Every row comes from one small tree of marks. The marks that hang from a mark follow it in brackets, in alphabetical order. Every link used is in the known rows. Which tree was each row made from?
Known rows:
rulo(nivo): [-1.59 -0.58  2.95  1.48 -0.53 -1.22 -0.43 -1.34  1.08  1.10  0.15  1.01
  0.73 -1.24 -1.16 -1.93  0.59 -1.17  0.30 -0.28  0.92 -0.06  0.35  0.47
 -0.86  0.62 -1.41 -1.34 -1.62 -0.71 -1.34 -1.71]
sete(kosut zusug): [ 0.27  1.89  1.99  0.81 -1.57 -0.38  1.74 -0.89  1.38  1.17 -0.16 -2.23
  2.41 -0.67 -0.53 -0.07  1.46  0.66  0.64 -0.32  0.79 -1.16  0.93  1.71
 -1.27 -1.14 -1.11 -3.03  0.19 -0.99 -0.91 -1.22]
nokul(rulo(bavuza kosut(sete(zusug)) nivo)): [ 0.29 -0.99  2.02  1.14 -0.32 -2.09 -0.87 -2.36 -0.42  2.10  0.12  1.22
  0.36 -0.54  1.01 -1.69  0.06 -1.50 -1.30 -1.19  0.47 -0.86  0.72  0.06
 -1.33 -1.73 -3.44 -2.28 -2.05 -0.75 -2.24  0.66]
nivo(rulo(bavuza kosut(sete) nokul zusug)): [-0.28 -1.84  2.10  1.65  1.21 -2.67 -0.23 -1.82 -0.14  1.37 -0.43  0.70
 -0.53 -1.93  0.43 -2.83  0.00 -0.86 -0.39 -0.20  1.30 -1.89 -0.48 -0.81
 -1.15 -5.18 -1.61 -3.13 -0.05 -0.14 -2.05  0.67]
nivo(rulo(bavuza gevu)): [-0.77 -1.83  2.64  1.01  0.35 -0.75  0.32 -0.79 -0.37  1.29 -0.62 -1.08
  1.83 -0.15 -0.87 -1.76  0.22 -1.50  0.90  0.29  0.53 -1.00  0.84  0.82
 -0.53 -3.66 -1.66 -2.36 -0.36 -0.07 -1.69  1.02]
nokul(rulo(zusug)): [-1.09 -1.41  0.20  1.50 -0.21 -0.81 -0.55 -1.88 -0.82  1.53 -0.32  0.26
  1.02  1.72  0.06  0.63  0.22 -1.70  0.00 -0.46  0.23 -0.72  0.32  0.40
  0.72 -1.79 -0.37 -1.30 -0.17 -0.42 -1.41  1.01]
gevu(rulo(nivo zusug)): [-2.08 -1.49  3.67  1.63  0.62 -1.62 -0.32 -1.68  0.14  1.69  0.28 -0.37
 -0.57  0.51  0.19 -1.58  0.26 -1.67  0.41 -0.06  0.37 -0.82 -0.63  0.66
 -0.10 -1.56 -0.46 -1.78 -1.76  0.16 -2.06 -0.77]
rulo(bavuza nokul zusug): [-0.66  0.06  4.49  2.49  0.44 -2.44 -2.08 -1.74  1.44  0.85 -1.12  2.25
 -1.29 -3.29  0.20 -2.51  0.14  1.77 -0.12  0.43  2.44 -1.25  0.34 -0.23
 -2.65 -3.53 -1.26 -1.81 -1.56 -0.08 -1.34  1.91]
sete(kosut(rulo(nivo)) zusug): [ 0.87  0.71  3.26  0.34 -2.07 -0.74  1.66 -1.11  1.94  1.59  0.37 -2.74
  1.65 -0.49  0.00 -0.33  1.45  0.62  0.62 -0.22  0.94 -0.97  1.02  1.29
 -1.39 -1.31 -1.48 -3.82  0.09 -1.29 -1.48 -2.06]
sete(zusug): [-0.66  0.65  1.87  1.13 -0.65 -0.21  0.61 -1.10  1.21  0.49 -0.55 -1.74
  2.10 -0.32 -1.11 -0.41  1.01  0.18  0.71  0.69  1.44 -0.56  0.50  0.98
 -0.42 -1.12 -1.40 -1.65  1.00 -0.39 -0.59 -0.20]
sete(kosut(rulo(gevu nivo nokul)) zusug): [ 1.05  0.35  4.16  0.77 -2.76 -0.72  1.57 -0.98  2.79  2.01  0.11 -2.73
  1.37 -2.27  1.00 -1.11  1.47  1.04 -0.12 -0.10  1.52 -1.43  1.54  1.16
 -1.96 -1.46 -1.44 -3.93 -0.13 -1.13 -2.39 -1.05]
nivo(rulo(bavuza gevu nokul)): [-0.51 -1.98  3.67  1.58  0.22 -1.13  0.31 -0.80  0.56  1.30 -0.79 -0.56
  1.31 -1.20 -0.10 -2.14  0.31 -1.16  0.38  0.62  1.16 -1.48  1.09  0.19
 -1.07 -4.03 -2.17 -2.75 -0.19  0.08 -2.11  0.94]
gevu(rulo(bavuza nivo nokul zusug)): [-1.23 -1.07  6.21  2.20  0.81 -2.67 -1.30 -1.73  0.92  1.62 -0.21  1.03
 -1.36 -1.05  1.08 -2.76  0.04 -0.63 -0.11  0.15  1.24 -1.31 -0.05  0.22
 -1.79 -3.01 -2.07 -2.41 -2.89  0.38 -2.41  0.16]
kosut(rulo(nivo)): [-0.44 -2.86  2.87  0.52 -0.48 -0.48  0.40 -1.46  1.43  1.01  0.23 -1.24
  0.30 -0.59 -1.03 -0.68  0.69 -0.88  1.22  0.37  0.67  0.12  0.44 -0.14
  0.04 -0.51 -1.28 -2.28  0.65 -0.94 -1.72 -2.65]
kosut(rulo(bavuza gevu nivo nokul zusug)): [ 0.03 -2.34  5.67  1.61 -1.34 -1.86 -1.42 -1.72  2.37  1.86 -0.21  0.05
 -1.66 -3.89  0.94 -2.94  0.22  1.22 -0.17  0.42  2.24 -0.84  1.07 -0.23
 -2.36 -2.68 -0.98 -2.43 -1.38 -0.55 -2.86  1.49]
nivo(rulo(kosut)): [-1.30 -2.27  0.25  0.87  0.56 -1.03  1.19 -1.23 -0.89  1.25 -0.22 -0.14
  1.30  0.96 -1.15 -1.27  0.67 -2.36  0.57 -0.25 -0.06 -1.33 -0.25 -0.08
  0.68 -3.15 -0.88 -2.63  0.82 -0.21 -1.49 -1.41]
gevu(rulo(kosut)): [-1.81 -2.51  1.88  0.94  1.05 -0.50  1.13 -1.51  0.01  1.43 -0.38 -0.64
 -0.29  0.38 -0.41 -0.84  0.78 -2.09  0.77 -0.12 -0.56 -1.25 -0.53  0.29
  0.72 -1.65 -0.98 -1.90 -0.24  0.28 -2.21 -1.89]
gevu(rulo(nokul)): [-1.62 -2.51  3.42  1.48  1.32 -0.35  1.18 -1.17  1.31  0.98 -0.53 -1.24
  0.11  0.18 -0.02 -0.42  0.79 -1.92  1.00  0.69  0.18 -1.15 -0.06  0.07
  0.57 -1.65 -1.86 -2.32  0.29  0.46 -2.16 -2.21]
nokul(rulo(bavuza gevu kosut(sete) nivo zusug)): [-0.09 -1.45  2.03  1.67 -1.08 -2.29 -1.84 -2.46 -0.39  2.90  0.04  1.62
 -0.99 -2.55  1.81 -2.64 -0.24 -0.87 -1.89 -1.50  0.82 -1.19  0.76  0.29
 -1.92 -2.29 -1.33 -1.48 -3.20 -0.60 -3.06  3.21]

Which tree is each row?
[-0.60 -0.76  3.30  1.86 -1.37 -2.06 -2.04 -1.94 -0.42  2.51 -0.18  1.38
  0.15 -0.68  1.28 -1.84 -0.21 -0.80 -1.10 -0.85  1.05 -0.76  1.38  1.02
 -1.78 -2.09 -1.19 -1.28 -3.25 -0.44 -2.39  3.41] -> nokul(rulo(bavuza gevu nivo zusug))
[-0.85 -2.12  3.71  1.73  1.71 -2.09 -0.32 -2.10  0.78  1.62 -0.44  0.36
 -2.27 -2.51  1.16 -2.38  0.16 -0.37 -0.23 -0.13  0.85 -1.79 -0.67 -0.51
 -1.16 -3.87 -1.90 -2.55 -1.04  0.39 -2.85 -0.06] -> gevu(rulo(bavuza kosut(sete) nokul zusug))
[ 1.32  0.77  5.12  0.81 -2.50 -1.14  0.99 -1.04  2.68  1.91  0.02 -2.09
  1.10 -2.59  1.12 -1.57  1.22  1.65 -0.07 -0.12  1.69 -1.40  1.85  1.27
 -2.81 -2.24 -2.18 -4.07 -0.83 -1.08 -2.29 -0.19] -> sete(kosut(rulo(bavuza gevu nivo nokul)) zusug)
[-1.36 -1.08  4.91  2.40 -2.05 -1.21 -0.61 -1.07  2.84  2.01 -0.33  1.00
 -0.15 -4.93  0.84 -3.34  0.75 -0.36 -1.08  0.09  2.05 -1.06  1.44  0.37
 -2.05  0.14 -1.32 -1.54 -2.09 -0.25 -3.14  0.40] -> rulo(gevu nivo nokul)
[-1.25 -1.18  1.86  1.89 -1.81 -1.28 -1.16 -1.85 -0.33  2.56  0.06  0.56
  0.62 -0.12  1.10 -1.13  0.10 -1.71 -1.10 -0.83  0.73 -0.77  0.94  0.90
 -0.52 -1.05 -0.13 -1.08 -2.05 -0.45 -2.49  2.51] -> nokul(rulo(gevu nivo zusug))
[-1.18 -1.69  4.35  1.93  1.06 -2.24 -0.65 -1.89  0.43  1.67 -0.70  1.25
 -2.04 -1.46  1.02 -2.44  0.30 -0.20 -0.13 -0.02  0.81 -1.97 -0.35 -0.18
 -1.35 -4.00 -1.31 -2.43 -1.71  0.58 -2.54  0.40] -> gevu(rulo(bavuza kosut nokul zusug))
[ 0.15 -1.31  5.33  2.18 -1.10 -2.61 -1.46 -1.92  2.63  2.52 -0.37  2.52
 -2.18 -8.14  1.74 -5.51  0.20  0.78 -2.28 -0.88  2.20 -1.58  1.16 -0.56
 -3.95 -1.60 -2.97 -2.13 -3.31 -0.47 -3.97  1.57] -> rulo(bavuza gevu kosut(sete) nivo nokul)
[-0.41 -2.17  2.32  1.79  0.26 -2.24 -0.21 -1.63  0.20  1.99 -0.47  0.22
 -0.75 -3.39  1.00 -3.34  0.06 -0.57 -0.82 -0.22  1.48 -2.12  0.00 -0.47
 -1.44 -5.08 -1.04 -2.75 -0.55  0.04 -2.84  2.34] -> nivo(rulo(bavuza gevu kosut(sete) nokul zusug))
[ 0.71 -0.56  4.13  1.02 -1.01 -1.68  0.24 -1.44  1.98  1.76  0.04 -0.10
 -0.33 -2.27  0.28 -1.39  0.85  0.89  0.57 -0.55  0.96 -1.13  0.79  0.48
 -2.22 -2.15 -1.02 -3.69 -1.13 -1.22 -2.01 -1.74] -> sete(kosut(rulo(bavuza nivo nokul zusug)))
[-0.98 -1.91  1.95  1.32 -1.38 -1.11 -0.12 -1.78  1.60  2.53  0.30  0.63
 -1.08 -5.97  0.47 -3.84  0.53 -0.70 -1.47 -1.12  0.98 -0.94  0.36  0.16
 -1.70  0.38 -0.67 -1.16 -1.94 -0.79 -3.51  0.30] -> rulo(gevu kosut(sete) nivo)
[ 0.11 -1.40  1.50  0.86  1.26 -1.34 -0.43 -2.02  0.72  0.93 -0.59  1.33
 -0.82 -3.93 -0.80 -2.37  0.26  0.25  0.16 -0.56  0.60 -0.82 -0.09 -0.40
 -1.71 -2.08 -2.32 -1.70 -0.66 -0.68 -1.73 -0.32] -> rulo(bavuza kosut(sete))
[-0.66 -0.85  2.88  1.89 -1.64 -2.54 -2.15 -2.22 -0.75  3.07 -0.26  2.51
 -0.73 -1.49  1.65 -2.65 -0.11 -0.64 -1.86 -1.49  0.88 -1.32  1.11  0.59
 -2.26 -2.40 -0.86 -1.43 -3.86 -0.39 -2.90  3.71] -> nokul(rulo(bavuza gevu kosut nivo zusug))
[-0.33 -1.07  2.43  1.34 -0.58 -2.30 -1.28 -2.17 -0.84  2.19 -0.22  2.50
  0.28  0.38  0.62 -1.59  0.11 -1.68 -0.99 -1.36  0.16 -0.88  1.08  0.17
 -1.33 -1.52 -2.73 -1.97 -2.78 -0.56 -2.08  0.64] -> nokul(rulo(bavuza kosut nivo))
[-1.32 -1.89  1.19  1.81  0.27 -2.25  0.32 -1.55 -0.47  1.52 -0.42  0.92
 -0.10 -0.60  0.19 -2.15  0.56 -1.41 -0.41 -0.19  1.03 -2.05 -0.53 -0.60
 -0.15 -4.37 -0.01 -2.87  0.54  0.07 -1.95 -0.01] -> nivo(rulo(kosut nokul zusug))
[-0.35 -1.33  2.89  1.46 -1.50 -1.77 -1.30 -1.96 -0.34  2.82 -0.34  2.00
  0.15 -1.08  1.19 -2.20  0.12 -1.37 -1.46 -1.36  0.40 -1.08  1.61  0.65
 -1.72 -1.53 -2.14 -1.60 -3.23 -0.47 -2.84  2.14] -> nokul(rulo(bavuza gevu kosut nivo))
[-0.59 -1.69  2.99  1.95 -0.25 -2.45 -0.64 -1.44 -0.13  2.11 -0.78  1.08
 -0.52 -2.45  0.88 -3.38  0.19 -0.31 -0.84 -0.16  1.47 -2.23  0.41 -0.08
 -1.75 -5.29 -0.51 -2.69 -1.20  0.20 -2.61  2.57] -> nivo(rulo(bavuza gevu kosut nokul zusug))
[-0.91 -0.45  2.88  1.88 -1.09 -2.13 -2.07 -1.92  0.34  2.31 -0.98  2.50
 -2.03 -5.28  0.55 -3.95  0.07  2.05 -1.06 -0.85  1.65 -1.70  0.50  0.69
 -3.02 -3.40  0.84 -0.76 -3.03 -0.10 -2.58  4.60] -> rulo(bavuza gevu kosut zusug)
[-1.83 -1.77  4.33  2.16  0.15 -2.55 -0.44 -1.99  0.76  2.23  0.01  1.22
 -2.12 -1.46  1.41 -2.78  0.46 -1.21 -0.93 -0.47  0.86 -1.86 -0.60 -0.25
 -0.88 -2.27 -0.63 -2.39 -2.09  0.36 -2.98 -0.82] -> gevu(rulo(kosut nivo nokul zusug))
[-0.62 -0.42  4.86  1.68 -1.71 -2.35 -1.82 -1.64  0.97  2.58 -0.42  3.01
 -1.36 -5.29  0.49 -4.96  0.26  0.75 -1.42 -1.23  1.39 -1.15  1.36  0.71
 -3.64 -1.22 -1.45 -1.20 -4.51 -0.46 -3.07  2.39] -> rulo(bavuza gevu kosut nivo)
[-0.38 -0.50  3.94  1.99 -1.04 -3.16 -2.64 -2.42  0.99  2.84  0.05  2.52
 -2.83 -7.25  1.42 -5.56 -0.34  1.47 -2.16 -1.46  1.99 -1.33  0.20  0.33
 -3.93 -2.38 -0.34 -1.13 -4.38 -0.62 -3.39  3.81] -> rulo(bavuza gevu kosut(sete) nivo zusug)
[ 1.10 -3.08  3.90  1.13  0.68 -1.89 -0.76 -2.35  2.55  1.06  0.42 -1.19
 -1.86 -4.42  0.61 -2.21 -0.09  0.45  0.21  0.48  2.02 -0.33 -0.21 -1.37
 -1.39 -2.50 -2.55 -2.91  0.54 -1.06 -2.49 -1.02] -> kosut(rulo(bavuza nivo nokul zusug) sete)
[ 0.43 -0.42  5.70  2.16 -1.49 -2.82 -1.40 -1.89  2.73  2.54 -0.38  1.80
 -1.88 -7.85  2.14 -5.50  0.34  1.32 -2.50 -0.68  2.63 -1.79  1.29 -0.27
 -4.25 -1.93 -3.28 -2.38 -3.24 -0.44 -3.81  2.28] -> rulo(bavuza gevu kosut(sete(zusug)) nivo nokul)
[-1.19 -2.01  3.04  1.02  0.70 -1.34  0.83 -1.84  0.63  1.76  0.45 -1.07
 -0.51 -0.85  0.49 -1.95  0.61 -2.14 -0.21 -0.40  0.06 -1.12 -0.66  0.21
 -0.07 -1.14 -2.04 -2.38 -0.94 -0.03 -2.64 -2.10] -> gevu(rulo(kosut(sete(zusug)) nivo))
[-0.53 -0.60  2.45  1.75 -0.75 -2.93 -2.13 -2.51 -1.15  2.47 -0.13  3.03
 -0.59 -0.03  1.12 -2.14 -0.10 -0.93 -1.44 -1.49  0.71 -1.16  0.55  0.20
 -1.82 -2.47 -1.50 -1.72 -3.29 -0.52 -2.12  2.10] -> nokul(rulo(bavuza kosut nivo zusug))
[-0.45 -1.23 -0.13  0.82  0.24 -0.56  0.98 -1.88  1.00  1.02 -0.21 -0.59
  0.06 -3.02 -0.68 -1.40  0.83 -0.40 -0.17 -0.47  0.74 -0.92 -0.46 -0.24
 -0.23 -1.07 -1.28 -1.70  1.24 -0.68 -1.76 -1.14] -> rulo(kosut(sete(zusug)))
[-0.47 -1.41  1.44  1.63 -1.05 -1.60 -1.41 -2.08 -0.91  2.56 -0.71  1.63
 -0.46 -1.23  1.23 -1.56  0.04 -0.43 -1.18 -1.09  0.58 -1.45  1.01  0.64
 -1.38 -3.06 -0.47 -1.21 -2.19 -0.21 -2.57  3.89] -> nokul(rulo(bavuza gevu kosut zusug))
[-0.72 -0.56  4.28  2.65 -1.32 -2.66 -2.16 -1.89  1.48  2.37 -1.38  3.19
 -2.87 -6.67  1.65 -4.53  0.27  2.43 -1.80 -0.50  2.53 -2.30  0.80 -0.14
 -3.80 -3.92  0.07 -1.38 -2.88  0.18 -3.16  4.58] -> rulo(bavuza gevu kosut nokul zusug)
[-0.83  0.04  6.25  3.03 -2.11 -4.09 -3.17 -2.11  1.70  3.07 -0.67  4.45
 -3.43 -7.43  2.30 -6.20  0.10  2.12 -2.88 -1.04  2.93 -2.13  0.99  0.01
 -4.80 -2.97 -0.45 -1.59 -5.11 -0.07 -3.69  4.31] -> rulo(bavuza gevu kosut nivo nokul zusug)
[ 0.28 -1.29  2.39  1.29 -1.36 -1.68 -0.98 -2.12  0.07  2.66  0.02  0.58
  0.32 -2.03  1.57 -2.21  0.04 -1.20 -1.72 -1.17  0.71 -1.11  1.35  0.44
 -1.65 -1.65 -2.75 -1.85 -2.45 -0.68 -3.00  2.30] -> nokul(rulo(bavuza gevu kosut(sete(zusug)) nivo))
[ 1.02 -3.71  3.44  0.27  0.24 -0.22  0.23 -1.76  2.51  1.29  0.49 -2.66
 -0.51 -4.51 -0.11 -1.86  0.04 -0.12  0.76  0.35  1.14  0.12  0.63 -0.34
 -1.04 -1.20 -2.69 -2.32  0.36 -1.17 -2.89 -0.80] -> kosut(rulo(bavuza gevu nivo) sete)
[ 1.07 -3.31  4.34  1.20 -0.19 -1.50 -0.66 -2.11  2.99  1.61  0.35 -1.69
 -1.88 -5.86  1.18 -2.88 -0.10  0.80 -0.19  0.47  2.23 -0.57  0.39 -0.90
 -1.84 -2.46 -2.09 -2.59  0.10 -0.92 -3.28  0.58] -> kosut(rulo(bavuza gevu nivo nokul zusug) sete)
[-0.54 -0.91  1.67  1.51  0.13 -1.54 -1.39 -2.00 -1.02  1.48 -0.56  1.02
  0.64  1.33  0.16 -0.14 -0.09 -0.94  0.04 -0.51  0.53 -0.67  0.71  0.46
 -0.60 -2.74 -1.38 -1.43 -1.26 -0.37 -1.27  2.05] -> nokul(rulo(bavuza zusug))
[-0.75 -1.66  5.02  1.97  1.13 -3.04 -1.04 -2.25  0.96  2.11  0.03  1.25
 -2.59 -2.83  1.65 -3.49  0.01 -0.70 -0.88 -0.47  1.09 -1.73 -0.62 -0.45
 -1.85 -3.15 -2.27 -2.72 -2.67  0.26 -3.12 -0.15] -> gevu(rulo(bavuza kosut(sete) nivo nokul zusug))
[-1.55 -2.60  1.32  1.13  1.51 -0.95  0.64 -2.02  0.00  1.57  0.00 -1.01
 -1.30 -0.97  0.26 -1.22  0.36 -1.50  0.26 -0.26 -0.05 -1.37 -1.33 -0.06
  0.45 -2.46 -0.21 -1.91 -0.04  0.16 -2.46 -0.92] -> gevu(rulo(kosut(sete) zusug))
[ 0.20 -2.49  3.92  1.23  0.27 -1.41 -0.69 -1.74  1.81  0.88 -0.60 -0.20
 -1.16 -1.93 -0.12 -1.14  0.32  1.13  0.85  0.83  1.79 -0.73  0.45 -0.75
 -1.16 -3.48 -1.23 -2.56  0.72 -0.49 -1.68 -0.06] -> kosut(rulo(bavuza nokul zusug))
[-1.53 -1.93  1.11  1.46 -0.15 -0.94  0.46 -1.03 -0.58  1.58 -0.23 -1.31
  1.13 -0.23 -0.47 -1.48  0.30 -1.60  0.46  0.25  0.82 -1.24  0.05  0.67
  0.20 -3.63  0.65 -1.87  0.25 -0.03 -1.87  1.56] -> nivo(rulo(gevu zusug))
